Each row was made from one small tree. The marks that hang from a mark follow it in brackets, in alphabetical order. Every link used is in the known rows. Write each row's tree.
In the rows, 128 means zero.
Known rows:
P(H(J W(X)) T(N)): [133  88  96 167  96 150 123 127 181 165 111  86 133  68  93 111 120 154
 106 145 125 137 129 105 173 108 161 119 137 165 180  47 114 164 119 121
 184 101 162  74 160]
W(H T X(P)): [101  83 123 162 152 145 141 152 138 152 113 135 195  81  73 117 102 206
 126 141 160 152 156  93 113 103 106 127 163 128 166  93 135 174 109 119
 168 107 135 121 167]
P(H T X(N)): [ 90  96 124 158 113 150 135 149 173 176 128 104 142  96  95 142 119 171
  97 168 114 123 131 143 174  73 175 125 159 174 171  72 126 139 101 153
 173  91 154  87 152]
N(T X): [121 105 137 163 123 144 117 130 169 134  84 121 147  99  64 133 144 165
 108 118 135 118 128 104 104  97 127 128 170 153 141  76 146 106  80 128
 157 117 129 162 152]
W(H(J N)): [142 121 152 157 120 169 127 128 159 147 110 109 163  75 104 113 146 178
 121 127 143 162 141  73 109 106 161 123 179 122 151  85 155 174  90  94
 161 103 131  92 165]
U(P(H(J W) X)): [141 151 133 162  85 170 127 105 176 170 137  82 119  81 108 125 118 169
 122 144 169 128 136 101 166  97 184 111 151 143 166  51 144 163 101 134
 159 129 143  86 165]
H(J N W(T X(P))): [148 113 124 190 104 170 137 109 179 165 133 113 175  83  87 120 118 183
 149 108 150 148 142  84 131 103 134  91 155 124 152  42 133 205 120 116
 168  71 126 114 186]
T(J(X(P(H))) N W): [110  92  89 150 153 163 125 146 162 148  83 146 149  93  89 113 140 170
 135 144 114 112 157 122 125 134  99 158 141 193 156  65 125 150  88  73
 126 182 166 112 151]
T(J N(H) W): [123  80  81 150 154 158 134 165 174 140  69 147 147  77  70 116 149 157
 133 159 137 141 158 116  83 142 106 145 146 164 157  54 119 141 107  99
 142 183 162 119 144]
W(X): [119  88 124 153 122 152 111 137 149 152 116 118 164  88  85 103 123 181
 113 149 155 146 140 111 136 106 139 134 162 138 148  72 127 131 101 114
 159 122 142 128 142]
P(H T X): [103 110 115 146 100 154 146 141 171 185 104 101 126  93  85 124 124 162
  98 163 123 126 129 114 169  73 183 121 156 157 165  79 146 131 101 148
 181 110 160  86 136]
P(H(N) T(J W(X))): [117  89 118 159 116 143 116 144 191 160  82 126 168 114  76 133 159 183
 122 155 105 138 149 120 168 121 162 128 142 176 149  56 122 166 128 103
 165 124 171 101 136]
U(P(T(W))): [111  89 102 144 115 151 116 140 166 134 122 119 144 101 122 113 131 151
 103 144 118 124 166 127 137  93 150 126 138 140 141  83 142 130 108 130
 143 141 159  69 167]
H(J(T X(W))): [130  90 124 143  99 188 123 122 149 157 110 129 114  80 115  97 135 152
  82 122 138 141 125  91 134 121 131 120 154 150 170  59 139 113  55 152
 123 131 132  95 169]
X(N): [114  79 132 157 137 158 109 134 145 144 141 129 169  86 103 130 135 169
 112 148 137 134 143 139 122  96 142 135 171 155 146  78 122 129  84 129
 142 110 133 112 165]
T(J N(H X) W): [123  91 104 171 157 149 134 166 187 142  57 149 152  93  58 125 148 172
 132 154 125 141 158 109  79 144 102 147 154 174 156  38 117 134 104 103
 145 176 155 148 146]
X(P(T(N)) W(H)): [ 87  71 106 142 162 146 149 166 150 137 118 140 144  61 101 125 115 169
  86 156 121 134 153 118 117  89  93 136 163 177 194 101 129 162  88 141
 161 105 133  67 199]
J(H(W) T(N) X): [128  65 118 141  90 189 110 116 141 162 123 108 100  77 105 102 154 143
 115 139 156 123 106 110 149 133 101 109 162 163 151  57 113 132  58 123
 108 146 159  88 148]
U(P(H T)): [108 111 124 142 104 152 127 130 163 150 133 103 150 107 107 127 125 147
  89 143 136 123 148 117 163  85 174 133 152 166 140  86 153 127  99 133
 160 131 162  80 158]
J(H X): [118 115 117 142 108 200 114 118 142 155 119 102 142  95  94 112 139 150
 101 132 150 126 117 106 119 116 127 123 158 156 139  80 146 107  62  93
 141 136 156 109 135]
H(N(X)): [137 123 163 179 112 155 121 121 173 153 107 120 164 107  84 129 153 176
 119 129 126 137 140 101 117 102 155 121 188 148 127  67 139 143  87 117
 151 108 132 145 156]
X(N P(T(J W(H)))): [ 73  54 131 147 173 146 139 168 161 134 101 162 183  86 101 133 140 185
 119 167 105 137 168 136 115 110 101 142 153 164 158  79 126 163  99 125
 151 103 149  73 187]
N(H X(P)): [132 134 163 168 144 167 166 146 179 156 113 136 162 108  68 130 111 170
 113 123 136 139 155  93  94  92 117 133 174 149 130  67 156 128  87 135
 170 115 129 165 169]
U(P(H T(N))): [109  94  96 151 116 141 122 143 163 142 127 105 142  97 106 123 123 149
  93 150 132 120 147 120 162  92 153 139 147 186 158  88 140 141 104 117
 149 152 162  72 167]
U(P(T(J) X(N W))): [ 61  79 116 148 138 139 131 148 167 148 122 140 138  87  97 150 132 188
  86 179 158 119 147 158 154  96 127 116 151 198 198  43 124 144 100 172
 132 109 140  73 194]
T(J(H X(P W)) N): [ 95  93  90 141 154 190 121 136 143 141 105 136 136  74  79 133 141 167
  95 140 149 114 121 114 113 138  64 135 148 213 184  60 124 133  68  88
 118 150 147 108 175]
P(H(J N(T X))): [155 146 155 186 104 157 118 116 198 148  84 102 149 108  65 153 142 165
 113  91 113 129 119  75 129  96 171 124 168 168 139  65 161 135  89  98
 171 104 130 154 157]
U(P(H(J N(X)) T)): [144 151 159 182  84 155 130 119 203 151 121  93 157 126  99 143 132 162
  95 114 116 132 144  81 159  85 192 121 157 169 137  59 172 151 104 115
 170 103 146  95 177]
N(H): [131 115 126 145 129 172 148 144 163 158 116 121 155  88  84 114 128 146
 112 140 155 148 147 103 100 103 143 130 165 134 136  75 145 126  91 134
 165 133 142 132 145]
J(H T X(N P)): [106  76 151 149 120 207 114 129 138 155 152 139 144 110 109 125 128 168
 102 123 135 125 115 114 151 104  95 122 159 170 133  73 137 117  50 121
 110 111 140 107 176]
U(P): [122 108 133 146 118 157 113 125 146 138 135 118 155  95 110 113 131 163
 109 134 164 131 154 116 128  98 146 130 162 142 135  85 143 130  93 121
 133 149 140 107 165]
N(T(J W(H X))): [ 93  61 112 140 159 131 109 160 161 129  52 148 166  74  60 117 147 203
 131 156 147 142 141 115 105 137  97 140 151 148 163  73 122 149 110  97
 158 150 153 129 140]
T(J(X(N))): [ 89  75 130 144 141 163 121 125 149 152 107 141 167  89  92 117 154 174
 121 158 153 124 142 145 113 128 114 134 165 171 145  50 120 134  65 115
 122 133 151 116 156]
X(N(H(J) T) P W): [118 116 119 165 163 175 149 156 188 127 133 146 155  75  83 163  97 160
  90 101 130 131 140 109  88  86  96 127 145 174 176  62 155 129  87 143
 169  91 106 138 214]
J(T(N) X): [120  56 113 140 115 166 115 138 141 158 103 131 114  85 106  85 145 156
 114 145 142 126 127 108 139 123 110 130 164 155 146  74 122 130  60 128
 105 163 150 100 149]

Which tree is each row?
[ 97  88 110 145 156 171 137 150 172 149  96 154 164  93  85 125 143 171
 124 154 140 137 162 147  87 138 102 137 148 172 143  38 121 132  78 116
 137 158 157 126 151] => T(J(X(N(H))) W)
[131 104 107 160 121 175 178 140 193 160 118 111 126  69  93 114 113 125
 115 128 127 139 150  90 115  95 118 109 139 140 153  50 145 174 107 140
 179  93 144  79 194] => X(P(T(N(H(J W)))))
[136 108 134 158 105 155 114 115 159 168 135 100 153  81  86 119 129 178
 119 153 151 141 132 127 167 111 157 127 168 152 153  64 111 149 104 132
 171 114 147 124 138] => P(H(W(X)))
[162 108 177 178  90 171 116 117 179 158  98 119 136 109  97 115 155 167
 116 108 125 148 122  59 138 110 159 112 178 137 130  56 146 140  80 130
 133 103 127 127 166] => H(J(T) N(X))
[134  99  98 166 142 170 125 157 194 131 103 132 154  83  83 143 116 156
 114 110 116 142 144 118  83 102 126 131 132 144 152  57 145 121 102 115
 167 124 132 128 174] => X(N(H(J) T(W)))
[129 114 100 176 131 155 156 161 198 151  87 118 127  75  75 134 113 146
  74 136 114 145 141  88  95 103 126 123 146 178 191  41 138 124  97 150
 179 107 135 105 184] => P(T(N(H(J) X(W))))
[131 138 123 171  86 149 134 107 174 183 148  93 152  93  90 151 132 182
 146 145 167 123 145 122 159  94 177  88 172 156 159  56 133 198 114 141
 153 127 144 103 157] => U(P(H(N W(T)) X))
[119 108 139 149 126 180 149 126 174 169 153 117 150  72 102 128 123 153
 120 148 156 137 151 153 104 113 120 115 171 150 137  41 122 148  66 153
 153 111 139 121 166] => J(X(N(H(W))))
[ 94  90 151 162 139 149 156 135 176 152  78 145 157 112  68 126 149 163
 111 141 120 121 152  99 119 101 119 129 159 165 140  58 150 135  89 138
 155  94 148 125 176] => N(X(P(T(J))))
[128 113 123 140 119 166 152 126 180 152 112 113 132  71  68 136 135 136
 123 128 159 134 137 119  97 104 128 110 163 132 138  65 140 134  85 151
 171 118 136 142 162] => N(H(W) T)
[113 103 135 139 141 147 118 142 157 133 109 128 154  64  84 153 149 185
  98 131 140 136 131 113 104  95 122 123 182 165 176 101 142 157  81 126
 159 110 117 119 178] => X(W(H(N(T))))
[ 88  81 118 137 144 157 150 138 160 151 101 148 149  90  87 134 143 154
  87 149 129 120 152 117 129 106 109 128 149 178 171  69 138 138  89 151
 152 101 141  87 192] => X(P(T(J)) W)
[138 123 141 191 118 167 144 137 210 145  97 124 152 117 101 129 131 166
 117 106  70 134 156  80 123  89 151 115 147 138 132  58 160 162 105 111
 165  78 133 101 184] => H(J N(X(P(T(W)))))
[ 93  61 117 166 150 134 110 160 139 153 126 133 210  70  82 127 114 215
 124 160 161 158 150 131 112 108 115 130 170 150 176  80 108 164 107 126
 165 103 135 112 163] => W(H T X(N))
[ 86  77 111 137 144 154 139 135 132 163  68 139 180  77  69 106 153 179
 134 155 173 137 152 107  80 145 105 127 166 146 165  74 130 157  71 111
 138 145 159 102 143] => W(H T(J(X)))
[115 134 131 154 109 156 122 130 159 161 136 102 137  99  97 129 119 182
 111 155 162 126 139 117 169  85 175 131 161 161 160  79 150 140 101 128
 151 156 147 106 147] => U(P(H X))
[154 121 109 176 108 160  93 135 197 139  90 107 155  98  80 136 125 185
 123 103 106 137 127  92 147 106 161 130 135 155 151  64 145 154 126  79
 174 123 140 133 143] => P(H(J N(T(W(X)))))
[126 102 122 150 123 155 143 133 183 155 111 113 142  74  60 128 119 165
 122 136 169 139 132 120 114 105 117 108 158 137 146  52 130 144 107 148
 182 111 138 154 155] => N(H(W(X)) T)
[130 119 107 149 115 183 123 120 159 150 114 115 131  70 111 108 123 156
  86 124 139 134 133 107 108 117 134 122 151 153 177  62 142 121  66 126
 146 124 127 100 167] => H(J(X(W)))
[ 83  66  94 146 168 149 149 148 136 151  72 153 176  72  71 111 137 186
 145 150 161 128 158 102  83 136  69 136 159 164 176  77 129 181  76  94
 130 156 153 101 169] => W(H T(J(X(P)) N))
[110 104 144 164 162 143 129 157 178 123  81 146 162  95  76 138 126 191
 126 122 108 127 152 106  89 100  99 143 171 142 151  97 148 134  85 113
 163 125 124 146 173] => N(T(W(H)) X(P))
[116  96 111 158 125 172 117 123 163 135 109 119 144  82 100 123 126 161
 106 109 138 120 126 115 105 101 124 122 150 151 152  60 150 119  61 112
 148 110 132 117 171] => H(J(X(N(T))))
[126 108 139 163 123 188 137 105 166 152 157 118 152  77 123 119 118 163
 123 117 136 129 149 128 124 104 121 114 159 141 143  44 132 160  66 127
 140  80 129  94 197] => H(J(X(N P)) W)
[103  90  69 155 130 153 159 183 191 169  85 119 114  78  83 111 112 157
 116 174 115 137 149 123 119  93 132 119 137 149 174  63 129 149 121 142
 170 146 157  86 143] => P(T(N(H) W) X)
[120 121 159 166 124 165 184 132 200 169 122 122 144 101  75 134 117 143
 110 135 122 133 159 106 114  88 124 109 166 139 130  48 149 146  91 172
 184  73 138 126 184] => N(H(W) X(P(T)))
[144  92 153 150  85 196 100 118 149 161 126 116 136 106  99 124 167 154
 110 119 140 141 106  83 154 111 144 115 172 153 126  83 143 130  80 108
 123 120 148 109 149] => J(H(N) T)
[130 104 118 159 105 157 119 137 185 158 115 109 154 106 106 138 150 150
 113 138  82 132 148 120 154  95 181 124 148 158 139  85 138 149 108 114
 171 116 158  85 143] => P(H(N) T(W))
[131 136 157 177 122 181 119 124 183 137 109 120 158 118  59 163 144 173
 116  93 123 116 110  86 116  91 111 115 173 174 126  81 165 135  83  88
 154  93 124 164 173] => J(H(N(T X(P))))
[ 96  81 117 157 152 125 134 164 164 143  92 126 145  64  84 132 131 176
  78 164 114 141 145 115 108  99 111 134 175 182 201  80 121 139  84 148
 164 110 136  88 182] => P(T(N(X(W(H)))))
[103  98 117 149 149 170 131 126 180 134  75 150 149 107  81 130 159 171
 144 115 118 108 145 118 105 121  95 120 149 163 128  63 154 168  79  89
 129 142 141 130 165] => H(N(T(J(X(P)) W)))
[131 103 121 181 156 180 137 169 191 140 134 144 175  93  93 129  84 194
 120 125 116 158 158 107 111 101 114 135 133 146 150  43 134 152 122 110
 173 104 124 127 182] => T(W(X(N(H(J)) P)))
[125 122 117 157 130 178 112 127 166 154 144 115 153  74 117 140 114 165
  77 129 121 133 135 128 139 108 151 137 152 191 183  56 127 121  68 125
 151 116 132 102 174] => P(H(J(X(N W))))
[113 107 104 155 110 190 118 110 153 166  88 119 176 103  67 134 168 161
 134 127 162 126 123  97 107 139 116 105 158 172 143  56 141 153  78  83
 130 136 168 116 136] => W(T(J(H(N) X)))
[ 96  91 117 128  95 189 135  99 163 170  98 103 134  89  85 120 172 133
 108 153 153 118 122 120 133 133 116 103 151 162 146  42 129 134  66 124
 147 109 180  76 145] => P(T(J(H(W) X)))
[132 113 125 151 106 182 103 118 166 141 110 106 151  98  74 149 157 155
 112 105 141 124 103  96 120  97 133 110 164 163 134  91 156 133  86  87
 150 111 141 132 148] => J(H(N(T)))
[ 84  86  90 134 120 172 119 129 154 141  98 112 136  98  88 112 150 153
  97 152 162 111 128 112 137 130 100 125 134 198 154  57 141 137  82  88
 120 162 180  68 159] => U(P(T(J(H X) N)))
[137 118  94 158 127 183 153 145 171 155  97 111 130  71  91  95 115 146
 113 130 150 147 139  86  88 120 122 130 146 146 156  53 146 140  81  99
 152 153 149 109 151] => T(N(H(J(X))))
[107 102 103 152  96 141 139 133 179 170 133  84 109  76 103 129 122 160
 114 171 149 113 141 134 182  84 161 111 150 172 176  61 125 174 112 150
 155 133 161  61 165] => U(P(H(W) T(N) X))
[ 94 102 186 159 148 145 159 145 181 152  78 141 177 108  67 138 159 188
 122 145 124 136 154  87 114 103 120 125 183 162 139  71 153 183  87 123
 158  83 141 108 183] => W(H(N(X(P(T(J))))))
[149  91 161 148  74 194 109 101 156 169 142 103 127  93 100 126 175 145
 122 125 151 135 105  96 160 116 144  99 180 144 127  69 127 153  80 133
 127 105 145 102 156] => J(H(N W) T)
[114 117 125 144 125 204 125 120 146 153 134 116 149  98  95 118 122 156
 104 120 141 120 125 100 122 103 105 129 157 157 132  86 154 122  64  90
 140 124 147 119 153] => J(H X(P))
[135 104 121 183 162 154 127 164 174 124  82 135 152  75  93 115 113 191
 125 129 101 145 155  79  92 114 105 150 155 145 170  77 138 160  97  86
 153 132 127 107 181] => T(N(X(P)) W(H(J)))
[122 127 193 175 145 155 143 141 165 149 116 129 178  99  84 138 136 200
 126 131 131 146 152  87 109  94 125 129 197 146 133  88 154 176  88 112
 156  94 118 137 179] => W(H(N(X(P))))
[109  94  93 162 149 157 141 158 161 155 139 139 183  74  79 159 111 164
  96 139 142 145 153 144  83 105 116 119 163 174 183  62 114 130  93 160
 162 111 124 127 182] => X(N(H) W(T))
[100  73 102 144 124 173 139 124 160 152 104 120 137  79  77 128 160 141
 120 147 140 116 126 108 139 118  96 112 146 179 159  58 123 161  93 111
 143 107 168  75 177] => X(P(T(J(H(W)) N)))
[ 69  84 106 148 130 167 122 152 164 161 110 125 139  82  76 161 147 175
  82 172 139 122 112 142 151 106 122 112 149 207 205  48 119 125  92 149
 150  89 156  79 168] => P(T(J(H)) X(N W))
